Each row was made from one path, in order. Every step used is in the known rows, and no mark comes twice. Write each row's path.
Known rows
A/E/U/H: [ 2.14 -0.05 -0.40  1.93 -0.47  1.57  1.84 -3.81 -3.62  1.49  1.06 -1.87
  0.62  0.36 -0.50  0.98 -0.64  1.27 -1.12  1.15 -3.09 -2.04  0.75]
K/H/D/E/U: [-2.08  1.29 -1.44  0.97  0.40  1.27  1.34  0.32 -1.53 -2.36  1.60 -3.48
  0.80 -0.46 -1.49 -0.16 -0.84  3.30  0.04  1.01 -0.22 -2.42  2.57]
D/H/K: [ 0.25  0.05 -3.58 -1.13 -5.24  1.09 -1.48  0.21  2.58 -2.65 -0.41 -2.12
  3.57  0.25 -0.75 -2.05  2.81  2.87  0.79 -0.30  0.33  1.62 -1.66]
A/E: [ 0.70  0.01  0.00  0.83 -0.29  0.08 -0.11 -1.39 -1.77  2.20  2.84  1.96
  2.02  0.22 -2.48 -0.28 -0.49 -3.16 -1.05 -0.98 -0.62 -0.80 -0.54]
U/E: [ 0.78 -2.05  0.01 -1.63  3.87 -0.26  0.14  1.07  0.19  0.73  1.83  2.47
 -0.84  0.69 -0.83  0.31  1.03 -4.13  2.35 -1.22  0.26  0.37 -1.73]
Z/H/E/D: [ 1.14 -1.96 -0.70 -2.03  1.40 -1.50 -1.75  0.07 -2.54 -0.42  0.06  1.29
 -1.08  4.04 -2.16 -0.97  0.20 -0.58 -0.70 -0.98  1.64 -0.06  0.66]
E/U: [-1.87 -1.91 -1.24  1.34 -1.09  1.65  0.26 -2.78 -0.49 -0.17  0.92 -1.21
  2.41 -1.45  1.49 -0.74  0.43  2.47 -0.06  1.03 -2.30 -1.02  1.30]
K/H/E/D: [ 1.13 -0.40 -0.28 -1.81  0.38 -0.40 -0.89  2.50 -0.75 -2.09 -0.36  0.19
  0.09  1.28 -1.77  0.82  1.00 -2.02 -0.81 -0.84  2.10 -0.04  0.86]
H/E: [ 0.45 -3.45  1.45 -1.43  1.01 -0.19 -0.14  1.82  1.36  0.09  1.27  2.00
 -1.25  2.33 -1.48 -0.69  0.39 -3.58  2.26 -1.82 -0.12  0.04 -0.35]
H/E/A: [-0.66 -1.33  3.44 -1.09  1.05 -1.05 -0.10  1.89  2.70  1.13 -1.84  2.91
 -3.66  1.02  0.73 -0.06  0.48 -3.87  0.37 -2.90  0.44  0.16 -1.19]
Z/H/D/E: [-1.92 -0.23 -2.13 -0.01  2.71 -0.27 -0.85 -0.41 -2.35 -0.11  2.65 -0.96
  0.25  3.29 -2.64 -2.30 -0.92  2.06  1.21 -0.12  0.40 -1.16  1.33]
H/D/E/U: [-3.77  0.98 -1.13 -0.47  0.09  0.70  1.37 -0.82 -1.02  1.01  2.46 -0.65
 -0.85  0.09 -0.58 -1.96 -1.88  2.60 -0.01 -1.42 -1.09 -1.55  1.51]
E/D: [-2.24  0.83 -3.31 -1.51 -0.47 -0.23 -2.83 -0.83 -0.70  1.92  0.41  2.52
  3.20 -0.44  0.86 -1.32  0.97 -0.96 -2.07 -1.88  1.04  1.82 -0.29]
H/K: [-0.08 -1.16 -4.21 -0.97  0.58  0.96 -2.66  0.60  2.90 -2.02  1.38 -1.66
  1.09 -1.76 -0.16 -1.56  0.90 -1.13  2.09 -1.79  0.50  1.48 -1.27]
D/H/Z/J: [-2.00  0.25 -1.79  0.63 -2.95  1.85 -1.87  1.26  1.51 -1.14 -2.00  1.32
  2.83  3.36  1.69 -0.09  1.38  1.19 -0.31  5.41  0.32  0.52  2.99]
U/E/D/H/Z: [ 0.01  2.03 -1.56 -4.41 -2.63 -0.35 -0.55  3.20  0.60  0.68 -2.00  2.89
 -1.58  1.99 -0.32  0.10  0.97 -2.01 -1.04  0.52  1.87  1.45  0.23]
K/H/E: [ 1.59 -2.64  1.01  0.00  1.20  0.34 -0.06  2.77  0.61 -3.12  0.67 -1.13
  0.49  1.84 -2.38  1.02  1.24 -2.14  1.90  0.63  0.70 -0.94  0.79]
E/U/A: [-1.00 -2.06  1.33  2.53 -0.25  0.49  0.63 -1.72  0.55 -0.94 -0.89 -0.13
 -0.73 -3.80  2.30 -0.94 -0.92  1.71  0.39  1.48 -1.54 -0.38  0.15]
K/H/D/E/A: [-2.86  2.89 -0.18  0.69  1.68 -0.01  0.05  1.93  0.60 -0.86 -0.41 -1.17
 -0.33 -0.54 -0.64 -0.01 -0.04  0.25 -0.29 -0.75  1.43 -1.14  0.70]
U/H: [ 0.74 -1.87 -2.96  1.24  2.27  1.77 -1.48 -0.94  0.22  0.45 -0.02 -1.54
  2.99  1.56  1.38 -0.02  2.12  0.08  2.84  1.03 -2.05  1.00 -0.44]
K/H: [-0.23 -1.30 -1.99  1.83  0.71  1.38 -1.27  0.58  0.05 -2.74  0.85 -2.08
  4.56 -0.41 -0.71  0.55  2.09  0.00  1.27  2.15  0.19 -0.41  0.96]
U/A/E/D/H/K: [ 2.19  3.30 -0.04 -1.10 -4.28 -1.84 -0.64  0.28 -0.07  0.04 -1.55  2.10
 -1.42 -2.64 -1.64 -1.30 -1.02 -0.69 -3.38 -1.93  2.43  1.57 -2.83]
U/A: [-0.70 -1.97  1.15  1.93  1.46 -0.49 -1.22  0.69  2.08 -0.19 -0.44  2.05
  0.04 -2.68  1.16 -1.31 -0.21 -2.08  1.79  0.25  0.06  1.34 -1.49]
E/A: [-2.88  0.38  0.54  1.01  0.60 -0.07 -1.63 -0.55  2.40  1.64 -1.95  1.95
  0.73 -1.54  2.78 -0.46  1.40 -1.51 -0.46 -1.33 -0.05  0.79 -1.26]
E/A/U/H/Z: [ 1.40  1.10  3.29  1.12 -1.13  0.89  0.12  0.72  4.49  0.89 -4.31 -2.21
 -0.93 -1.46  4.61  2.57 -0.39 -0.58  1.50  2.82 -1.71  0.99  2.15]
U/E/A/J: [-2.03  0.34  1.81  1.29  5.58 -2.05  0.32  0.68  0.09  2.04 -1.76  2.51
 -2.60 -2.17  2.96  3.33  1.08 -3.97 -0.67 -0.79  1.47  0.34 -3.81]
Z/H/D: [-0.81 -2.17 -3.17 -0.65  3.28 -0.75 -2.62 -0.35 -1.76 -0.47  4.34 -1.23
  0.92  2.52 -0.09 -1.45  0.23  3.08  1.11 -0.23  0.15 -0.57  0.11]

Write each row's path
[-4.51  1.23  0.66  2.79  2.17 -1.20  1.97 -0.31 -1.41  0.87  0.71 -0.61
 -2.68 -3.34  1.37  0.11 -3.03  2.31 -0.76  0.29  0.04 -1.32 -0.49] : H/D/E/U/A/J
[-1.97  2.40 -1.14  0.10  3.35  0.39 -0.14  0.41  0.68  2.35 -1.19 -0.56
 -1.98  1.70  1.40 -0.51 -0.07  0.64  1.23 -1.96 -0.74  0.24 -0.61] : U/H/D/E/A
[ 0.72  1.86  1.51  0.38 -0.14 -2.12 -0.74 -0.42 -1.51  2.46 -0.13  4.44
 -1.52 -2.85 -0.96 -0.67 -2.15 -3.59 -3.15 -1.78  1.68  0.86 -1.74] : U/A/E/D
[ 2.67  1.92  3.44 -2.67 -1.88 -0.64  0.95  1.12  0.47  0.42 -1.47  2.46
 -0.45  1.41  1.33  3.20 -0.72 -0.85 -1.71  3.24  1.69  1.27  2.67] : A/U/E/D/H/Z/J
[-0.40 -1.31 -3.13 -0.05  1.72  1.51  0.09 -1.83 -1.42  0.13  2.16 -3.51
 -0.16  0.17  3.19  0.12  0.15  5.17  0.99  0.11 -3.03 -0.81  0.50] : E/U/H/D
[ 1.23 -2.16 -4.48  0.11  1.78  0.46 -3.07 -0.82  0.13 -3.40  1.16 -3.39
  1.19  0.71 -1.25 -1.67  0.92  1.56  2.13  0.60  0.68  0.40 -0.08] : Z/H/K
[-0.81 -0.46 -2.22  2.06  3.00  2.29 -2.53  2.74  1.06 -3.57 -0.87 -1.00
  1.65  1.07  1.21  2.11  0.27 -1.71  0.65  6.51  1.31 -0.68  4.71] : K/H/Z/J
[ 1.64  2.04 -2.92 -4.73 -1.64 -1.04 -0.85  1.44  0.29 -0.54 -0.80  1.62
 -0.90  0.56 -1.15 -0.44  1.97 -0.70 -1.18 -2.86  2.60  2.19 -2.83] : U/E/D/H/K
[-1.39  1.13  0.70  1.81  1.07  0.31  1.78  1.26 -0.56 -2.84  0.18 -2.62
 -1.77 -2.35 -0.95 -0.37 -1.88  2.72  0.31  1.38  0.39 -1.95  1.68] : K/H/D/E/U/A
[ 1.43  3.96 -2.75 -2.34 -5.87 -0.68 -1.05 -1.07 -1.65  0.89  0.28  1.08
  1.91  0.02 -2.78 -1.06  0.39  0.35 -4.51 -2.62  1.75  0.92 -1.64] : A/E/D/H/K
[ 0.89 -3.55  4.31  0.14  0.22 -0.67  1.94  0.87  1.12 -1.14 -0.98  0.97
 -4.95 -1.15  0.29 -0.48 -1.66 -0.93  1.17 -0.30 -0.94 -0.93  0.06] : H/E/U/A
[ 1.16  2.82  1.77  0.17 -4.27 -1.86  0.06 -0.56 -1.55  1.87 -1.44  3.91
  0.19 -1.48 -1.38 -1.00 -0.75 -0.72 -4.00 -0.65  1.51  1.00 -2.06] : U/A/E/D/H
[-2.88  1.52  0.31  4.01  2.64 -0.68  2.04  0.76 -1.94 -2.57 -0.17 -3.52
 -1.10 -3.81  0.55  1.88 -1.95  3.13 -0.68  2.72  0.97 -2.17  0.59] : K/H/D/E/U/A/J
[ 3.54 -1.81  4.62 -1.07  1.06 -0.58  2.13 -0.14  1.20  0.65  2.16  0.54
  0.50 -1.08 -0.39  2.20 -0.34 -2.72  2.54 -0.01 -0.69  0.55 -0.04] : A/U/E
[ 1.54  0.69 -0.49  2.18  1.70  2.23  0.76 -2.12 -3.07  0.83 -0.33 -0.79
 -1.80  1.65  1.19  2.41 -2.24  0.01 -1.76  4.79 -2.06 -2.40  3.79] : A/E/U/H/Z/J
[-3.54  0.99 -1.61 -0.98  1.50  0.05 -0.18  1.01  0.27  1.64  3.07  1.04
  0.10  1.10 -1.75 -2.21 -1.14 -0.45  1.28 -2.42  0.22 -0.23  0.28] : H/D/E
[ 0.40  1.46 -1.11 -3.68 -1.71 -1.18 -0.13  0.59 -1.21  1.23 -0.70  3.46
  0.74  1.77 -0.86 -0.15  2.17 -0.79 -1.74 -1.71  1.74  1.59 -2.00] : U/E/D/H
[ 0.13 -3.42  1.92 -0.77 -0.70  0.43  1.59 -0.20  0.01 -0.60  0.60  0.04
 -2.18  0.91 -0.33 -0.28 -0.44 -0.29  0.87 -0.71 -1.58 -1.41  1.01] : H/E/U
[ 5.08 -2.91  4.69 -0.24 -0.04  0.30  1.98 -0.12  1.75  0.13  0.33 -2.17
  0.31  1.77  0.16  2.22 -0.03 -0.61  3.58  0.54 -2.26  0.40  1.05] : A/U/H/E
[-0.59  2.53 -4.95 -2.89 -5.62  0.03 -2.71 -0.31  0.96 -0.97 -1.35 -0.21
  3.31 -0.27  0.03 -2.06  2.32  2.63 -2.54 -2.04  1.96  2.65 -1.51] : E/D/H/K
[ 1.68  0.51 -1.04  0.23  0.69  0.68  1.55 -2.49 -3.74  1.92  3.41 -1.92
 -1.31  0.51  0.16  0.91 -1.54  2.70 -1.49 -0.67 -2.77 -2.18  0.10] : A/E/U/H/D
[ 1.17  1.00  3.14  0.08  1.16 -0.61  0.15 -0.64  2.48  2.06 -0.47 -1.73
 -0.75 -1.45  4.61  2.13 -0.08  2.08  0.59 -1.20 -1.53  0.98 -0.52] : E/A/U/H/D
[-0.50 -0.12  3.25 -1.14 -4.70 -0.79  0.78  1.33  2.42  0.20 -3.32  2.02
 -0.55  2.87  0.19 -0.68  2.48  0.44 -0.71 -1.28  0.24  0.41 -1.57] : D/H/E/A
[ 4.82 -1.20 -0.03  0.38 -0.39  1.31 -0.17 -1.09  2.97 -1.57  0.44 -5.20
  2.20 -1.55  1.35  1.49  0.28  1.31  3.56  0.65 -1.68  1.67  0.31] : A/U/H/K
[ 1.24  3.18  2.79  1.48 -0.83  0.86  1.78 -1.06  3.58  0.22 -4.76 -2.93
 -1.02 -1.72  0.22  0.63 -0.88 -0.64  1.69 -0.44 -0.49  0.92  0.73] : D/E/A/U/H/K
[ 3.25  1.33  3.62 -2.90 -3.98 -1.38  2.02 -0.60 -0.06  1.12 -0.03  1.34
  1.94  0.05 -0.25  1.62  0.79  0.31 -1.10 -0.54  0.72  1.44 -0.38] : A/U/E/D/H
[ 0.04  2.49 -1.38 -1.01 -1.25 -0.85 -1.18 -1.62 -3.11  3.34  1.89  3.44
  1.81 -0.17 -2.02 -0.41 -0.83 -2.98 -4.24 -2.52  0.87  0.21 -0.55] : A/E/D
[ 1.36 -0.36  2.71  2.04  0.73 -1.22  0.26 -0.04 -0.27  1.42  0.79  3.09
 -1.18 -2.38 -1.42 -0.57 -1.80 -3.71 -0.33 -0.30  0.19  0.01 -1.73] : U/A/E
[-2.91 -0.09  0.00  3.64  3.53 -1.70  1.20 -1.58 -3.76 -0.83  0.29 -2.49
 -2.32 -1.01  0.26  0.06 -2.69  4.63 -0.51  2.51  0.54 -2.08  0.43] : Z/H/D/E/U/A/J
[ 2.50 -3.20 -0.03 -0.57  2.65  0.77 -0.11  1.16  0.71  0.06 -0.16 -0.55
 -1.26  3.76 -0.32  0.41  1.30 -1.91  3.52 -0.49 -1.48  0.35 -0.54] : U/H/E
[-3.20  0.51  0.08  2.07 -1.79  2.15  2.26 -2.61 -0.94  0.44 -1.06 -0.69
  1.62 -0.41 -1.63 -1.89 -0.90  0.98  0.29  1.07 -1.80 -1.58  2.47] : D/E/U
[-0.53 -1.81  3.65  2.17 -3.94 -1.29  2.89 -0.11 -0.20 -1.62 -2.88 -0.50
 -0.93 -0.57  1.15  1.06  0.58  3.42 -1.08  2.31 -0.43 -0.80 -1.60] : D/H/E/U/A/J
